Each row was made from one walk, in order. Every step used is in the known rows, and no mark comes twice. Write each row's walk.
Known rows:
n y z u: [.05,.20,-.26,-.24,-.08,.02,.16,.30,.00,-.04,.13,.19,.34,-.02,-.12,.15,.13,.25,.22,-.17,-.62,.03,-.23,.04,-.16,-.25,-.01,.19,.18]
s u h: [-.23,.09,-.17,-.05,-.01,-.02,.24,.02,.01,-.08,-.06,.15,.09,-.19,.12,.08,.12,.14,.28,-.42,-.30,.23,.24,-.01,-.11,.21,-.15,-.14,.09]
b m j u: [-.29,.05,-.26,-.15,-.07,-.08,.15,.10,.22,.00,-.09,.40,-.07,-.20,.05,-.35,.16,.02,.22,-.20,-.26,.19,.05,.08,.07,.02,-.14,-.10,.31]
v b m: [.02,.13,-.22,-.41,-.19,-.17,.34,.09,.05,.03,.08,.04,.08,-.08,.06,-.17,.24,.11,.32,-.18,-.32,-.11,-.22,.06,.16,-.13,-.22,-.07,.11]
t j: [-.21,-.09,-.15,-.32,-.09,.21,.16,.17,.10,.00,-.05,.29,.10,-.20,.05,-.16,.18,.08,.23,-.17,-.24,-.16,-.03,-.01,.11,.08,-.15,.07,.24]
h u n y x: [-.18,-.08,-.33,-.17,.04,-.26,.27,.43,-.03,-.27,-.01,.25,.23,-.23,.43,-.22,.12,.27,.19,-.19,-.53,.34,-.02,.14,-.20,.03,-.37,.11,.04]
s g c: [-.10,.28,-.24,-.26,-.26,-.05,.16,.23,.11,-.24,-.29,.10,.32,-.40,-.01,.02,.18,.17,.21,-.32,-.41,-.13,-.14,.08,.05,-.24,-.05,.19,.23]
y x t h: [-.12,-.05,-.21,-.05,-.09,-.11,.12,.21,-.16,-.20,-.21,.29,.19,-.19,.38,.02,.12,.11,.26,-.29,-.35,.14,-.39,.17,.22,.35,-.25,.20,.00]
u h t: [-.21,-.04,-.15,-.16,-.04,-.09,.16,.06,-.06,-.17,.08,.12,.02,-.16,.03,-.12,.17,.14,.31,-.24,-.35,.37,-.14,.19,-.03,.22,-.22,.08,.06]
n y x t j: [.02,-.10,-.24,-.25,-.10,-.10,.19,.44,-.08,-.12,-.08,.36,.40,-.31,.35,-.17,.13,.19,.21,-.22,-.53,.03,-.38,.09,.20,.14,-.23,.04,.05]
y x t h u n: [-.23,-.11,-.27,.01,.06,-.19,.16,.28,-.14,-.35,-.13,.35,.13,-.12,.63,-.06,.09,.18,.20,-.26,-.36,.37,-.16,.22,.08,.51,-.38,.28,-.06]
g c: [-.15,.04,-.18,-.23,-.27,-.07,.16,.16,.06,-.07,-.11,.21,.35,-.17,-.18,-.10,.21,.15,.24,-.23,-.36,-.15,-.18,.01,-.09,-.20,-.17,.16,.29]
h t j m: [-.37,-.02,-.18,-.29,-.05,.05,.12,.18,.12,-.17,.15,.26,.07,-.21,.05,-.29,.14,.10,.30,-.10,-.30,-.05,-.09,.14,.23,.19,-.21,-.10,.17]
h t j u n y x: [-.28,-.17,-.26,-.24,.07,-.33,.15,.37,.16,-.35,.11,.44,.17,-.31,.41,-.23,.11,.28,.14,-.20,-.51,.28,-.04,.15,.14,.33,-.39,.10,.08]
v b m j u h: [-.18,.01,-.17,-.30,-.08,-.31,.34,.05,.17,.10,-.07,.20,.04,-.10,.14,-.24,.23,.10,.23,-.26,-.22,.30,.09,.04,.11,.21,-.17,-.24,.16]
x t j m b: [-.26,.17,-.10,-.25,-.09,.18,.24,.13,.06,-.14,.00,.28,.19,-.06,.19,-.26,.13,.06,.28,-.08,-.34,.10,-.14,.11,.37,.32,-.15,-.13,.06]
m b: [-.14,.20,-.09,-.33,-.15,.04,.28,.02,.04,-.19,-.07,.09,.17,-.02,-.04,-.10,.18,.14,.29,-.16,-.46,.18,-.17,.06,.14,-.10,-.08,.06,.10]
z u n y: [-.11,.12,-.30,-.10,-.05,-.08,.33,.26,.11,-.18,.10,.22,.17,-.03,.11,-.04,.18,.23,.22,-.22,-.56,.37,.06,.08,-.27,-.09,-.29,.22,.14]
m j u n y x: [-.33,-.17,-.28,-.15,.03,-.30,.24,.32,.19,-.15,-.19,.43,.18,-.34,.33,-.27,.16,.17,.10,-.26,-.44,.52,.11,.12,-.09,.19,-.25,.00,.22]
x t h u n: [-.21,.02,-.26,.02,.06,-.03,.16,.18,-.05,-.34,.03,.34,.09,.03,.34,-.08,.11,.19,.25,-.23,-.34,.44,-.13,.22,.00,.46,-.38,.43,-.03]
f u n: [-.21,.06,-.19,-.16,.12,.00,.12,.21,.08,-.14,.08,.21,.02,-.09,.28,-.02,.16,.17,.19,-.15,-.42,.16,.23,.16,-.24,.07,-.41,.16,.19]
s u: [-.17,.15,-.22,-.11,-.04,.06,.14,.00,.11,-.21,.00,.17,.16,-.14,.04,.01,.12,.14,.27,-.37,-.43,-.04,.15,.01,-.08,.04,-.13,-.03,.16]
h t: [-.16,.03,-.21,-.22,-.07,-.02,.06,.03,.04,-.34,.18,.15,.09,-.10,-.05,-.19,.16,.15,.30,-.19,-.51,.07,-.25,.22,.03,.03,-.20,.21,.12]
m j u h t x: [-.41,-.20,-.19,-.06,.07,-.25,-.01,.08,.20,-.27,-.16,.37,.07,-.20,.24,-.33,.16,.16,.16,-.34,-.40,.48,.18,.13,.06,.46,-.18,.06,.19]
u n y x t j m: [-.26,-.09,-.31,-.22,-.04,-.16,.40,.55,-.04,-.06,-.04,.37,.20,-.40,.55,-.26,.13,.15,.20,-.13,-.35,.32,-.16,.17,.14,.28,-.41,-.06,.02]
j u n y: [-.18,.11,-.27,-.13,.01,-.24,.29,.24,.20,-.15,.02,.29,.11,-.26,.11,-.16,.14,.18,.19,-.23,-.47,.45,.01,.16,-.23,.01,-.40,.13,.11]
v b m j u n y x t: [-.06,-.03,-.32,-.29,-.05,-.50,.38,.31,.12,-.12,.01,.35,.22,-.16,.53,-.33,.19,.20,.16,-.23,-.48,.43,-.13,.16,.22,.29,-.34,-.09,.04]
n u h t j m b: [-.48,.10,-.11,-.23,.10,-.11,.27,.17,.01,-.05,.09,.18,.17,.02,.19,-.20,.10,.21,.31,-.11,-.41,.40,.26,.12,.15,.39,-.14,-.39,.05]
y z u h t j: [-.23,-.01,-.14,-.18,.05,.14,.05,.12,-.03,-.10,.20,.27,.09,.08,.12,.18,.11,.21,.18,-.16,-.37,.11,.05,.03,.03,.30,.02,.16,.15]

Which walk is each row?
[-.10,.04,-.31,-.05,.05,-.14,.24,.36,-.06,-.30,.06,.36,.25,-.05,.29,-.10,.10,.28,.26,-.24,-.44,.52,-.26,.21,-.01,.34,-.41,.43,-.05]	x t h u n y
[-.12,.08,-.21,.02,.02,.02,.05,.11,-.05,-.31,-.01,.30,.20,.05,.17,-.06,.10,.17,.28,-.25,-.39,.22,-.24,.19,.06,.37,-.25,.34,.00]	x t h u
[-.32,.29,-.11,-.29,-.16,.01,.35,.10,.07,-.07,-.10,.06,.14,-.13,-.03,-.19,.16,.06,.34,-.09,-.33,.17,-.11,.10,.16,-.08,-.11,-.29,.10]	j m b
[-.11,.04,-.33,-.35,-.04,-.03,.35,.44,-.06,-.01,.13,.22,.15,-.25,.11,.02,.14,.22,.21,-.13,-.42,.32,-.25,.15,-.14,-.11,-.24,.31,.11]	u n y z
[-.15,.04,-.33,-.26,.07,-.07,.23,.40,-.03,-.18,.17,.23,.21,-.11,.19,-.08,.09,.28,.19,-.11,-.51,.30,-.06,.15,-.25,-.04,-.25,.28,.08]	h u n y z
[-.19,.00,-.10,-.02,.04,.06,.09,.03,.10,-.10,-.03,.38,.09,-.12,.24,-.16,.11,.06,.19,-.24,-.30,.25,.02,.11,.09,.57,-.25,.02,.06]	x t j u h
[-.12,-.10,-.34,-.16,-.05,-.28,.38,.51,-.14,-.17,-.10,.35,.22,-.31,.47,-.02,.14,.24,.23,-.27,-.39,.53,-.36,.19,.08,.26,-.44,.32,-.04]	u n y x t h
[-.09,.06,-.32,-.12,.08,-.07,.19,.41,-.14,-.25,.13,.37,.26,-.02,.29,.07,.07,.30,.22,-.19,-.44,.46,-.33,.22,.01,.34,-.28,.50,-.05]	x t h u n y z
[-.18,-.08,-.27,-.21,-.06,-.14,-.03,.15,.04,-.43,.04,.20,.12,-.16,.20,-.26,.16,.21,.28,-.25,-.56,.01,-.21,.19,.16,.11,-.27,.32,.10]	h t x
[-.33,-.04,-.27,-.10,.05,-.08,.25,.26,.01,-.23,-.06,.29,.03,-.08,.24,-.03,.13,.21,.25,-.24,-.21,.38,.02,.11,-.09,.24,-.36,.35,.08]	t h u n
[-.31,.02,-.25,-.23,.06,-.22,.36,.49,-.01,-.31,.00,.35,.32,-.12,.62,-.34,.08,.27,.19,-.07,-.50,.43,.00,.14,.18,.34,-.34,-.12,-.06]	h u n y x t j m b
[-.13,-.14,-.17,-.16,-.06,.06,.08,.20,-.07,-.16,-.12,.34,.20,-.21,.47,-.16,.13,.07,.19,-.20,-.38,-.09,-.23,.11,.25,.37,-.20,.04,.07]	y x t j
[-.27,-.12,-.20,-.06,.05,-.09,.13,.20,.06,-.26,-.10,.43,.09,-.23,.65,-.19,.10,.09,.11,-.21,-.38,.20,.01,.16,.14,.57,-.36,.08,.04]	y x t j u n
[-.25,-.12,-.33,-.14,.04,-.33,.31,.52,-.08,-.22,-.15,.33,.21,-.24,.42,-.02,.11,.31,.22,-.27,-.34,.42,-.12,.10,-.03,.17,-.40,.25,.02]	t h u n y x
[-.23,-.04,-.38,-.11,-.02,-.33,.28,.39,.10,-.11,-.07,.52,.06,-.31,.49,-.39,.13,.13,.16,-.21,-.41,.53,-.11,.19,.13,.25,-.32,-.02,.13]	b m j u n y x t
[-.36,-.03,-.24,-.11,.00,-.23,.15,.09,.15,-.08,.01,.39,-.12,-.20,.11,-.35,.15,.09,.25,-.24,-.25,.47,.05,.15,.11,.26,-.18,-.13,.21]	b m j u h t
[-.29,-.08,-.31,-.14,.08,-.18,.28,.52,-.01,-.23,.02,.38,.26,-.24,.61,-.35,.08,.21,.19,-.11,-.44,.30,.02,.17,.03,.34,-.41,-.09,.00]	h u n y x t j m
[-.22,.00,-.33,-.23,.07,-.14,.27,.49,-.08,-.13,.04,.32,.17,-.11,.19,.12,.09,.33,.22,-.19,-.31,.39,-.17,.10,-.08,.11,-.27,.41,.06]	t h u n y z
[-.16,-.15,-.30,-.16,.09,-.15,.21,.47,-.03,-.30,.05,.40,.28,-.17,.61,-.29,.09,.27,.15,-.16,-.52,.29,-.03,.14,.00,.33,-.39,.16,.00]	h u n y x t j
[-.28,.00,-.27,-.12,.06,.00,.19,.16,.06,-.28,.07,.19,.03,-.07,.25,-.23,.14,.16,.22,-.16,-.40,.27,.14,.16,-.26,.10,-.34,.20,.11]	h u n
[-.39,-.11,-.13,-.07,.06,-.16,.06,-.02,.19,-.20,-.05,.34,.05,-.14,.03,-.27,.15,.11,.19,-.29,-.35,.54,.15,.16,-.04,.40,-.12,-.02,.21]	m j u h t
[-.33,-.08,-.17,-.16,.12,-.04,.13,.15,-.01,-.04,.14,.23,.13,-.02,.18,-.16,.12,.20,.26,-.19,-.43,.25,.23,.12,-.03,.39,-.19,-.10,.11]	n u h t j
[-.03,-.03,-.22,-.15,-.03,-.22,.12,.36,.05,-.17,-.09,.41,.38,-.31,.35,-.18,.10,.19,.16,-.23,-.57,.10,-.25,.10,.15,.23,-.27,-.03,.05]	n y x t j u
[-.06,-.08,-.18,-.10,.00,-.28,.19,.37,-.03,-.07,-.15,.39,.33,-.35,.42,-.13,.10,.19,.17,-.27,-.46,.32,-.17,.09,.11,.38,-.29,-.12,-.01]	n y x t j u h
[-.10,-.04,-.34,-.08,.06,-.23,.22,.39,-.08,-.36,.05,.29,.28,-.15,.52,-.26,.10,.25,.19,-.19,-.61,.40,-.12,.22,-.14,.22,-.40,.19,-.05]	h u n y x t
[-.23,.01,-.26,-.34,-.05,-.29,.38,.10,.25,-.04,.03,.25,-.01,-.08,.24,-.31,.23,.12,.19,-.20,-.28,.31,.12,.10,.10,.17,-.28,-.05,.19]	v b m j u n
[-.25,.06,-.12,-.02,.05,-.23,.08,-.04,.12,-.23,.05,.20,.00,-.15,.03,-.13,.12,.13,.25,-.27,-.41,.43,.03,.20,-.10,.31,-.27,-.02,.07]	j u h t
[-.05,.03,-.29,-.19,-.01,-.22,.09,.39,-.08,-.20,.12,.23,.31,-.06,.17,.08,.12,.36,.22,-.25,-.66,.26,-.19,.08,.00,.05,-.11,.26,.06]	n y z u h t x
[-.30,-.07,-.08,-.14,.03,.01,.16,.09,.17,.04,-.12,.33,.02,-.23,.13,-.12,.13,.07,.18,-.24,-.17,.17,.21,-.01,.01,.35,-.22,-.11,.18]	t j u h
[-.28,-.16,-.12,-.25,-.01,.01,.16,.13,-.01,-.10,.08,.25,.02,-.19,.12,-.14,.16,.15,.27,-.22,-.25,.25,-.04,.09,.12,.35,-.21,.04,.11]	u h t j
[-.12,-.05,-.28,-.07,.00,-.08,.26,.37,.04,-.24,.05,.41,.26,-.06,.52,-.08,.14,.24,.14,-.21,-.56,.28,.03,.08,-.01,.28,-.32,.18,.07]	z u n y x t j
[-.25,-.05,-.26,-.33,.10,-.14,.12,.34,.17,-.26,.30,.43,.15,-.18,.19,-.11,.09,.29,.14,-.12,-.49,.25,-.09,.15,.08,.27,-.26,.27,.12]	h t j u n y z
[-.12,.05,-.28,-.02,.03,-.33,.23,.28,.08,-.27,-.03,.35,.19,-.28,.42,-.17,.10,.18,.15,-.24,-.57,.48,-.12,.24,-.10,.27,-.44,.12,-.01]	j u n y x t
